What can hang from each mark:
fike: famar
rofi: famar fozo teti
teti: dufe rofi venonon
fozo: fike rofi
dufe: teti
venonon: famar teti
famar: dufe venonon

Every row comes from one small tree of marks. The marks that hang from a mark follow it in brackets, in alphabetical order. Every link used is in the known rows. Which tree was each row made from?
Known rows:
venonon[famar[dufe[teti]]]: [ 0.076  1.618  0.064  2.720 -0.312 -2.571 -0.407  2.037  2.750  0.616
  3.311  3.342  2.373 -4.054  0.451 -2.194  4.584  0.827 -0.947]
venonon[famar teti]: [ 5.626  2.447  0.822  4.184  0.473 -1.715  0.571  2.533  5.750  3.621
  2.534  0.102  0.913 -1.806  1.614 -0.323  3.662 -2.044  1.721]
famar[venonon[teti[dufe rofi[fozo[fike]]]]]: [ 1.557  1.678  1.574  2.579 -1.710 -1.620 -1.356  1.275  0.509  1.241
 -2.912  0.048  4.608 -2.237 -1.134  6.306 -2.364 -2.993  2.055]
rofi[fozo[fike] teti]: [ 0.656 -1.951  1.823 -0.309  4.560 -3.869 -1.214  2.921 -1.872  0.333
  1.893 -0.382  5.554 -0.677 -1.328 -1.263 -0.825 -0.997  0.129]
fozo[fike[famar[dufe]] rofi[teti]]: [-0.747  0.668 -3.883 -0.091  6.564 -3.513 -2.278  1.827 -5.739  0.043
  2.995 -2.838  2.056 -1.553  0.760 -4.603  0.739  1.215 -2.013]
teti[dufe venonon]: [-0.857 -2.847  0.231  5.117 -3.333 -0.320  0.257  2.002  5.760 -0.114
 -0.168  1.623  2.945 -2.034 -0.270  3.718  0.431 -2.393 -0.976]
teti[dufe venonon[famar]]: [ 1.373 -1.725 -0.425  4.073 -2.877 -0.952  0.837  2.822  6.660  1.336
 -0.705  1.733  3.621 -2.217  1.613  2.614  2.788 -4.147 -0.164]
famar[dufe venonon[teti[rofi]]]: [-0.341  3.354  0.365  5.114 -3.929  0.241 -1.186 -1.386 -0.077 -0.346
 -0.582  1.609  2.735 -3.711 -0.732  2.548  2.109 -0.709  1.352]
famar[dufe venonon]: [-2.495  1.822  0.420  3.359 -2.230  0.478 -1.782 -0.223 -0.524 -2.139
  1.899  3.370  3.342 -3.236 -1.535 -0.110  1.220  0.577 -1.529]
rofi[famar[venonon]]: [-1.792 -1.772 -0.519  2.100  2.756 -1.264 -1.413  0.426  0.731  0.330
  2.513  1.058  2.928 -1.915 -3.175 -1.016  1.420 -0.040 -2.325]
famar[dufe[teti[rofi[fozo] venonon]]]: [-2.649 -0.091  1.349  3.308 -3.769 -0.550 -0.146  1.300  1.213 -0.546
  1.350  3.292  5.013 -3.678 -2.597  0.978  1.863  0.191  0.474]
fozo[rofi]: [ 2.503 -0.455  0.094  1.835  4.891 -1.527 -1.344  2.343  3.084  1.059
  5.534 -2.171  3.677 -1.072 -2.432 -0.014  0.067  1.880 -0.920]
fike[famar[venonon]]: [-0.820  2.250 -0.910  3.477  1.118  1.107 -2.032  0.561 -0.687 -2.676
  2.964  1.995  1.394 -3.344 -1.632 -3.824 -1.234  1.657 -3.048]
rofi[teti]: [-0.140 -2.560  1.069  3.473  2.724 -2.496 -0.759  0.810  1.425 -2.132
  3.047  0.179  3.302 -2.231 -0.824 -1.774  2.603  0.679 -1.125]
teti[dufe rofi[fozo[fike]] venonon]: [ 0.470 -2.404  0.995  1.989 -2.502 -1.880 -0.340  3.040  2.234  2.631
 -4.075  0.065  6.509 -2.405 -1.187  5.710 -2.471 -3.859  1.462]
venonon[famar teti[dufe rofi[fozo[fike]]]]: [ 6.217  2.029  0.433  2.169 -0.404 -4.087  0.297  3.269  2.909  5.119
 -3.409 -1.483  5.140 -2.742  2.217  5.069  0.770 -4.300  3.311]
teti[dufe rofi[famar[venonon]]]: [-1.660 -2.568 -1.591  3.212  0.234 -2.800 -1.266 -0.787  0.718 -0.093
 -2.823 -0.216  5.603 -4.349 -1.901  4.512  1.175 -0.919 -1.655]
venonon[teti]: [ 3.183  1.136  1.413  5.414 -0.222 -1.019 -0.132  1.491  4.825  1.828
  3.207  0.039  0.041 -1.962 -0.533  0.866  1.214 -0.122  0.886]
fike[famar]: [ 0.935  1.337 -1.207  3.929  2.134 -0.412 -1.239  1.702  0.609 -0.790
  3.489  0.778  0.880 -3.815 -0.663 -4.421 -0.546  2.409 -3.009]

Which tree is each row?
[ 0.518 -1.213 -1.708  1.507  2.805 -1.799  0.128  1.624  1.105 -0.047
  3.633 -1.356  5.002  0.069  0.946 -1.703  5.525 -2.260  0.155] : fozo[rofi[teti[venonon[famar[dufe]]]]]
[-2.004 -4.570  0.067  4.682 -1.374 -1.666  0.300  0.923  3.191 -2.702
 -0.155  0.731  3.899 -1.444  0.446  2.115  2.626 -2.554 -0.997] : rofi[teti[dufe venonon]]
[-4.298 -4.327 -2.601  2.939  0.633 -2.624  0.295 -0.308 -1.199 -0.444
  1.508  0.540  3.288 -1.213 -0.181 -2.766  6.198 -2.207 -1.863] : rofi[famar[dufe] teti[venonon]]
[ 6.237  2.396  0.695  4.461  0.041 -2.038  0.319  1.660  5.191  4.016
  0.088 -0.900  2.391 -3.510  1.128  1.127  3.764 -2.203  2.847] : venonon[famar teti[rofi]]
[ 0.116  1.100 -0.663  1.128  0.194 -2.060 -1.923  1.712 -2.827 -0.165
 -3.577  0.069  6.356 -3.925 -1.031  2.962 -4.060 -0.949 -0.784] : teti[dufe rofi[fozo[fike[famar[venonon]]]]]
[ 1.427  3.523 -1.038  4.305 -1.615  0.114 -0.716  0.143 -1.234 -1.999
 -0.889  0.340  4.103 -3.334 -0.199  1.610 -1.820 -0.646 -0.609] : fike[famar[venonon[teti[dufe rofi[fozo]]]]]
[-2.389  1.468 -0.945 -0.409  2.482 -2.139 -1.956  1.205 -7.266 -2.507
  0.946  1.066  5.005 -1.604 -0.124 -4.306 -0.980 -0.607 -1.542] : rofi[fozo[fike[famar[dufe venonon]]] teti]
[ 0.893 -3.065 -1.837 -0.140  4.640 -4.054 -0.686  3.591  1.676  2.248
  0.312 -2.911  4.174  0.751  1.449  1.754  1.996 -4.445  0.770] : fozo[fike rofi[teti[dufe venonon[famar]]]]
[ 0.803 -2.046  0.089 -1.122  5.482 -4.233 -1.079  3.506 -1.114  4.822
  2.205 -0.937  4.658 -0.884 -2.831 -1.280 -1.230 -1.144 -0.945] : rofi[famar fozo[fike]]
[-2.400 -5.933 -1.350 -0.069  2.744 -4.839  0.149  2.618 -1.612  1.492
 -1.307 -1.055  6.126  0.532 -0.540  1.340  1.001 -5.017 -0.813] : rofi[famar fozo[fike] teti[dufe venonon]]
[-2.457 -0.386 -1.696  2.508  0.176 -1.814 -1.758 -1.345 -1.922  0.604
 -0.747  0.725  4.796 -4.366 -2.391  0.424  2.735  0.299 -1.257] : teti[rofi[famar[dufe venonon]]]
[-2.171 -3.383  0.898  0.502  1.714 -2.870 -0.760  2.884  1.428  3.446
  0.694  1.007  4.060 -2.031 -4.409  0.508  0.168 -1.449  0.597] : dufe[teti[rofi[famar fozo[fike]] venonon]]
[-1.268 -3.917  0.917  0.994  0.188 -3.039 -0.037  3.117  0.092 -0.199
 -1.296  0.115  6.014  0.003 -0.046  2.460 -0.714 -4.328  0.415] : rofi[fozo[fike] teti[dufe venonon]]
[-2.424  3.518 -2.162  3.668 -1.090  1.047 -1.982 -0.301 -3.120 -3.037
  2.273  2.826  1.719 -4.137 -0.336 -3.968  0.143  1.868 -3.348] : fike[famar[dufe venonon]]
[-3.408  1.931  1.795  2.255 -2.603 -0.572 -1.600 -0.152 -1.641 -2.911
  1.351  4.000  5.991 -4.248 -3.597  1.520  0.561  1.695 -0.437] : famar[dufe[teti[rofi[fozo]]] venonon]
[-1.211 -4.927 -2.281  1.105  6.211 -2.909 -0.221  1.254  1.013  0.546
  4.556 -3.427  4.315  1.056 -2.035 -1.611  4.141 -1.529 -1.306] : fozo[rofi[famar teti[venonon]]]
[ 1.559  1.657  1.678  4.215 -2.844 -0.616 -0.524  0.252  1.796 -0.734
 -1.722  0.622  5.641 -2.624 -1.277  6.276 -0.948 -2.145  1.538] : famar[venonon[teti[dufe rofi[fozo]]]]
[ 0.413 -0.317 -0.157 -0.017  5.120 -3.361 -1.375  2.786 -4.274 -0.637
  2.084 -0.639  4.310 -1.434 -0.360 -4.525 -1.533 -0.069 -1.272] : rofi[fozo[fike[famar]] teti]
